Each row was made from one path, in order. Every step used is in the known rows, and no mark comes twice. Write each row's path.
Known rows
lano-zibus-razos-lirekom: [ 1.37 -0.06 -2.53  1.97  0.96 -0.76 -4.00  0.05 -0.37 -1.56  1.51  0.87
  2.32 -0.31  2.44 -1.17  1.34  2.33  1.29 -0.50 -2.39  0.39 -1.98 -0.22
  0.76]
rakik-moke-zibus: [ 2.21 -0.76 -0.90  2.56  1.36 -2.44 -1.80 -0.83 -0.44  0.00 -0.03 -0.10
  1.74  0.31  3.69 -0.31  2.66 -1.02 -1.81 -0.99  0.69 -0.37 -2.05 -0.58
 -1.05]
lirekom-moke-zibus-razos: [ 1.54  0.78 -1.55  2.78  0.90 -1.65 -2.38  0.40 -0.50 -0.86  0.25 -0.17
  2.94 -1.09  4.41 -0.79  1.63  1.61 -1.23 -2.13  0.82  2.09 -3.53 -2.11
 -2.08]
rapadal-lirekom: [ 1.03 -0.12 -2.15 -0.21 -1.43  0.74  0.01  1.07 -1.61 -0.62 -0.45  1.03
 -0.19  0.29  0.43  0.63  0.74  1.55  1.25 -0.90 -0.40 -1.68 -0.10 -0.27
  0.56]
rakik-moke-zibus-razos-lirekom: [ 2.81 -0.77 -2.95  2.70  1.55 -2.97 -4.88 -0.66 -2.31 -1.29 -0.33 -0.22
  4.08  0.67  4.43 -0.82  1.91  1.53 -1.90  0.02 -0.73  1.23 -2.40  0.29
 -0.89]
zibus-razos-lirekom-moke: [ 0.80  1.36 -2.67  1.34  0.15 -1.44 -1.65  0.90 -1.61 -0.82  0.46 -0.15
  3.27 -1.40  1.96 -1.41  1.03  1.77  1.28 -0.97 -0.16  1.65 -1.85 -0.39
 -1.40]
lano-zibus-razos: [ 1.87  0.26 -1.05  2.84  0.64 -0.48 -2.32 -0.31  1.34 -1.06  2.09  1.30
  1.19 -0.84  3.36 -0.96  0.88  1.36  1.36 -1.88 -1.50 -0.28 -2.55 -1.35
 -0.36]
zibus-razos-lirekom-rapadal: [ 1.79 -0.23 -2.06  1.85 -2.71  0.53 -1.50 -0.54 -0.81 -1.49  1.49  0.47
  3.00 -0.51  1.99 -2.37  0.93  3.12  2.30  0.10  0.93 -0.03 -1.91 -1.04
 -1.44]
zibus-razos-lirekom: [ 1.06  0.25 -2.58  1.12 -0.87  0.34 -2.85 -0.23 -0.77 -1.06  0.16  1.04
  2.62 -0.03  1.64 -0.75  0.39  2.41  0.92 -0.26 -1.20  0.20 -1.24  0.20
  0.28]
rapadal-zibus-razos: [ 0.76 -0.51 -2.31  1.27  0.03  1.09 -1.49  0.97 -0.43 -0.88  0.16  0.89
  0.19 -1.21  3.10 -0.67  0.25  1.08 -0.96 -1.98 -0.99  0.90 -2.98 -0.80
 -1.75]
moke-zibus-razos: [ 1.68 -0.40 -1.38  2.54 -0.28  0.24 -3.57 -0.54  0.26 -1.25 -0.11  1.26
  2.11  0.47  4.25 -0.20  0.89  2.27 -1.61 -1.25 -0.02  0.87 -2.83 -1.67
 -0.57]
lano-zibus-rapadal: [ 2.91  0.87  0.91  2.02 -0.07 -0.74 -1.21  0.27  1.68 -0.49  2.87  2.22
  0.70 -1.20  1.24 -1.17  1.64  1.33  1.68 -0.46 -0.22 -1.57 -2.85 -0.35
  1.46]
lano-zibus: [ 0.96 -0.14 -0.66  1.66  1.04 -0.46 -0.92 -0.13  1.28 -0.34  1.82  1.12
  0.03 -0.88  1.86 -0.96  2.04 -0.04  1.29 -1.66 -1.13 -1.27 -1.54 -1.06
  0.47]
lirekom-lano: [ 0.87  0.57 -2.76  0.46 -2.15  1.24  1.49  1.02  1.39 -1.15  0.58  1.48
  0.06 -1.05  1.65 -0.10  0.02 -2.97  0.99 -0.87  0.35 -1.03 -0.81 -1.74
 -1.38]
tofel-razos-zibus-moke: [ 3.05 -0.90 -2.65  0.45  0.65 -2.28 -2.63 -2.04 -0.01  1.16  1.01 -1.10
  1.04 -0.03  4.02  0.02 -1.22 -0.29 -1.13 -1.15  0.86  1.12 -3.66 -1.03
 -2.74]
lano-zibus-moke-rakik: [ 1.92 -0.33 -1.88  1.83  2.46 -0.77 -2.85  0.01  0.86  0.76  1.58 -0.84
  2.45 -1.24  2.79 -0.15  0.59  1.44 -0.57 -2.48 -0.89  1.58 -2.16 -0.63
 -0.38]
rakik-moke-zibus-rapadal-lirekom-lano: [ 4.88  0.22 -3.28  1.05 -0.59 -2.51 -0.94  2.31 -2.40 -2.08  0.38  1.32
  1.52 -0.35  2.93  0.40  1.14 -0.56 -1.18  0.55  0.97 -0.76 -2.07 -0.54
 -0.67]
rakik-moke-zibus-rapadal-lirekom: [ 4.70 -0.24 -0.98  1.88  0.48 -2.82 -2.28  0.86 -2.69 -0.77  0.22  0.99
  1.94  0.25  2.46  0.36  2.07  2.36 -1.20  0.29  0.91 -1.10 -2.28  0.49
  0.50]
tofel-razos-zibus: [ 1.78 -1.28 -2.34 -0.10  0.67 -1.95 -1.49 -0.94 -0.05  0.39  0.38 -0.29
 -0.30  0.63  4.19 -0.71  0.04 -0.33 -0.67 -1.24  0.55  0.68 -2.88 -1.97
 -1.47]
rakik-moke: [ 2.26  0.38 -0.62  2.02  0.31 -1.90  0.76 -0.67 -0.01  0.51  0.83  0.11
  1.38 -0.58  1.88 -0.66  1.38 -2.01  0.79 -1.18  0.55 -1.26 -0.92  0.03
 -1.18]
rapadal-lirekom-razos: [ 0.92  0.33 -1.85 -0.43 -1.66  0.25  0.76  2.42 -2.61 -0.77  0.15  0.02
  1.00  0.11  2.24  0.15  0.64  3.04  1.76 -2.39 -0.09 -0.99 -0.28 -1.74
 -1.17]
zibus-rapadal-lirekom: [ 2.93  0.90 -0.73  0.06 -2.01  0.61 -0.21  1.29 -1.35 -0.66  0.59  2.13
  0.43 -0.30 -0.17  0.33  0.35  2.96  1.57  0.14  0.39 -2.08 -1.44  0.36
  1.34]
zibus-rapadal-lirekom-razos: [ 2.79  1.33 -0.36 -0.41 -2.57  0.05  0.49  2.63 -2.22 -0.68  1.12  1.17
  1.78 -0.32  1.81 -0.12  0.44  4.55  2.28 -1.53  0.66 -1.60 -1.56 -0.89
 -0.02]
tofel-razos: [ 2.06  0.42 -0.48  0.49 -0.61 -0.97  0.49 -1.21  1.09  0.37  0.77  0.49
  0.08  0.10  2.12 -0.22 -0.05  0.03  0.57 -1.51  0.70 -0.78 -1.99 -2.15
 -1.02]
tofel-razos-zibus-rapadal-lirekom-lano: [ 4.25 -0.21 -4.59 -1.58 -1.29 -1.99 -0.75  2.15 -2.05 -1.60  0.60  1.09
 -0.67  0.05  3.39  0.03 -1.50  0.14  0.07  0.29  0.95  0.19 -3.03 -1.92
 -1.38]
lirekom-lano-zibus-razos-tofel: [ 0.89 -0.89 -4.23  2.04 -1.91 -1.02 -1.52  1.35  1.37 -2.82  1.38  2.53
  1.62 -0.62  4.42 -2.30 -1.63 -0.94  0.60 -0.84 -1.26  0.45 -2.91 -1.14
 -1.99]

Write each row's path
[ 3.49 -0.33 -1.43  3.74  1.19 -2.50 -3.10 -1.03 -0.54 -0.71  0.25  0.26
  3.05  0.25  5.01 -0.54  1.43  0.33 -1.84 -1.05  0.15  0.68 -2.95 -0.88
 -1.83] : rakik-moke-zibus-razos
[ 0.64 -1.88 -4.30  0.17  0.56  0.30 -2.27  0.97 -2.59  0.01  0.66 -2.26
  2.76 -1.66  2.13 -1.78  1.14  3.03 -1.72 -1.05  0.84  3.07 -2.69 -0.24
 -2.31] : razos-lirekom-rapadal-zibus-moke-rakik
[ 4.18 -0.81 -2.44 -1.08 -0.35 -2.24 -2.08  0.79 -2.27 -0.32  0.56  0.88
 -0.23  0.76  2.74  0.05 -0.59  2.86 -0.06  0.12  0.86  0.00 -3.36 -1.01
 -0.19] : tofel-razos-zibus-rapadal-lirekom
[ 3.28  0.10 -3.03  0.10 -2.06  0.24 -1.38  2.76 -1.70 -2.58 -0.13  2.23
  0.49 -0.05  2.25  0.69  0.68  1.22 -0.83  0.56  0.76 -0.62 -2.13 -1.34
  0.55] : moke-zibus-rapadal-lirekom-lano
[ 1.20  0.03 -2.46  0.11  1.97 -3.88 -2.37 -0.24 -1.80 -0.70 -0.19 -1.57
  2.56 -0.35  3.41 -0.89  2.15  1.77 -1.64 -0.96  0.94  2.34 -2.92 -2.14
 -1.23] : tofel-razos-lirekom-moke-zibus
[ 2.09 -0.71 -2.14  2.59 -0.79 -0.81 -2.88 -0.50 -0.45 -1.87  2.80  0.39
  2.76 -1.06  2.62 -2.87  2.07  3.30  2.54 -0.09 -0.22  0.15 -2.53 -1.40
 -0.94] : lano-zibus-razos-lirekom-rapadal
[ 0.86  1.06 -2.31  0.03 -0.21 -1.02  1.01  2.10 -2.32 -0.27  0.02 -0.22
  0.66 -1.40  0.39 -0.06  1.48  0.75  1.52 -1.82  0.54 -0.21 -0.53 -1.00
 -1.24] : rapadal-lirekom-moke
[ 1.53  0.18 -2.08  1.16  0.50  0.53 -1.46 -0.35  0.54  1.19  0.41 -0.57
  2.65 -0.76  1.91  0.37 -0.32  1.41 -1.09 -2.11  0.38  1.52 -1.62 -0.43
 -0.79] : zibus-moke-rakik
[ 3.63  0.01 -3.90 -1.35  2.42 -4.20 -1.71  3.17 -3.72  0.58  0.24 -1.29
  1.47 -0.75  3.93 -0.52 -0.15  3.60 -1.22 -1.85  1.50  3.51 -3.58 -2.04
 -1.55] : tofel-razos-zibus-rapadal-lirekom-moke-rakik
[ 2.46 -1.40 -3.04  0.19 -0.61 -1.38 -1.46 -1.33 -1.77 -0.16  1.94 -1.85
  1.42 -1.52  2.48 -1.84  0.30  1.92 -0.49 -0.27  1.64  1.14 -3.79 -1.11
 -3.56] : tofel-razos-lirekom-rapadal-zibus-moke
[ 1.33 -1.38 -4.00  0.51  1.75 -0.52 -3.56  0.18 -0.60  1.36 -0.24 -1.40
  2.27 -0.13  3.64 -0.13 -0.48  0.86 -2.30 -1.87  0.10  2.91 -2.43 -0.15
 -1.32] : razos-zibus-moke-rakik
[ 0.46 -1.84 -2.36  2.54 -1.96 -0.76 -4.02 -0.66 -0.08 -1.84 -0.94  2.21
  2.79  1.34  4.98 -1.81 -0.67  2.92 -2.53 -0.63  0.28  1.20 -3.45 -0.14
 -0.98] : moke-zibus-razos-tofel
[-0.60 -0.28 -5.34  0.33  3.34 -1.25 -2.56  3.52 -3.46 -0.68 -0.82 -1.83
  2.93 -2.13  3.35 -1.54  1.28  2.96 -2.25 -2.50 -1.07  5.13 -2.77 -0.71
 -2.02] : rapadal-zibus-razos-lirekom-moke-rakik
[ 0.46 -0.87 -1.86  2.06 -2.96 -0.17 -1.50 -0.30  0.51 -1.10 -0.04  2.42
  2.25  0.54  3.01 -2.02 -1.82  1.60 -0.06 -0.86 -0.11  0.11 -2.46  0.47
 -1.27] : zibus-razos-tofel
[ 0.25 -2.40 -2.72  1.81 -3.23  0.25 -0.66  0.50 -0.89 -1.68  0.78  1.52
  1.25 -0.94  4.00 -3.76 -0.79  2.45 -0.59 -0.89  1.35  0.97 -4.23 -0.74
 -3.89] : lirekom-rapadal-zibus-razos-tofel
[ 3.30 -1.10 -1.57  1.16 -1.52 -4.19 -1.97  2.00 -4.06 -1.23 -0.06  0.98
  3.99  1.05  5.13 -1.56  0.21  4.39 -1.57 -0.74  1.49  0.12 -3.01  0.45
 -1.58] : rakik-moke-zibus-rapadal-lirekom-razos-tofel
[ 0.56 -1.50 -1.54  0.88 -1.50  1.24  1.13  0.59 -0.30 -0.56  1.25  0.40
 -0.60 -1.70  1.93 -2.17  2.01  0.47  0.24 -1.47  1.55 -0.27 -2.72 -1.97
 -2.71] : lirekom-rapadal-zibus
[ 1.72  0.92 -0.96  0.96  0.69 -2.34 -2.96  1.07 -1.61 -0.74  0.34  0.32
  3.38 -1.08  1.84 -1.25  3.07  2.93 -1.00  0.23  1.11  1.37 -3.24 -0.04
  0.83] : razos-lirekom-moke-zibus-rapadal
[ 2.38 -0.40 -5.85  0.23  1.17 -0.53 -1.69  2.90 -1.26 -1.11  1.00 -0.62
  1.41 -1.30  2.38  0.89 -0.29  0.44 -0.23 -1.89 -1.28  1.51 -1.11 -1.39
 -1.25] : rapadal-lirekom-lano-zibus-moke-rakik
[ 1.49 -1.62 -2.78  1.07  0.15  0.88 -0.70  0.57 -0.91  0.58  1.17 -1.56
  1.76 -2.24  2.87 -1.72  0.59  2.02 -1.62 -2.13  1.78  2.38 -3.32 -1.38
 -3.34] : lirekom-rapadal-zibus-moke-rakik
[ 2.43  1.46 -2.26 -0.11  0.76 -1.36  0.17  3.63 -2.60  0.17  0.17 -0.01
  2.21 -1.57  0.75 -0.19  0.93  3.83  0.29 -1.68  1.35  1.68 -1.72 -0.77
  0.13] : zibus-rapadal-lirekom-moke-rakik
[ 2.74  0.22 -4.62  0.70 -0.56 -0.45 -1.26  1.67 -0.74 -1.60  1.77  0.21
  0.30 -1.47  1.46  0.86 -0.13 -1.11  1.41 -0.79 -1.12 -0.59 -1.25 -1.00
 -1.40] : rapadal-lirekom-lano-zibus-moke
[ 1.18  1.01 -2.72  2.03  2.29 -2.74 -3.08  0.96 -1.06 -1.10  1.99 -0.67
  3.14 -1.80  2.64 -1.95  2.14  1.97  1.63 -1.37 -1.65  1.68 -2.36 -0.89
 -0.85] : lano-zibus-razos-lirekom-moke
[ 2.14 -1.83 -2.38  3.44 -0.43 -3.53 -3.53 -0.85 -0.98 -1.25 -0.40  1.05
  3.66  1.06  5.73 -2.05 -0.15  0.98 -2.89 -0.65  0.53  1.07 -3.58  0.41
 -2.15] : rakik-moke-zibus-razos-tofel
[ 3.21  1.33 -2.80 -0.39 -3.24  0.71  1.17  2.64 -1.04 -1.84  0.78  2.48
 -0.02 -0.90  0.30  0.59 -0.31  0.26  1.64  0.41  0.59 -1.78 -1.11 -0.67
  0.14] : zibus-rapadal-lirekom-lano
[-0.59 -1.04 -2.85 -0.71 -3.26 -0.79  0.27  2.29 -2.84 -1.11 -0.69  1.00
  1.75  0.95  2.95 -1.29 -1.17  3.65  1.06 -1.84  0.24 -0.65 -0.89 -0.33
 -1.52] : rapadal-lirekom-razos-tofel
[ 0.27 -0.70 -2.34 -0.10 -0.17 -0.50 -0.98  1.25 -1.08  0.25  0.23 -0.58
  1.45 -0.02  4.99 -1.19  0.76  0.99  0.29 -2.54  0.18  0.71 -2.00 -1.78
 -2.16] : lirekom-razos-zibus
[ 4.21  0.14  0.53  2.82  0.68 -2.65 -2.06 -0.68 -0.30 -0.04  0.92  1.08
  2.50 -0.20  3.19 -0.56  2.06  0.50 -1.55  0.18  1.40 -0.72 -3.21  0.07
  0.00] : rakik-moke-zibus-rapadal
[ 3.80  0.60 -2.61 -0.78  0.85 -4.04 -1.12  1.79 -3.19  0.07  0.82 -0.33
  0.47 -0.92  2.91 -0.75  0.08  2.16  0.12 -0.91  1.80  1.25 -3.73 -1.57
 -1.72] : tofel-razos-zibus-rapadal-lirekom-moke
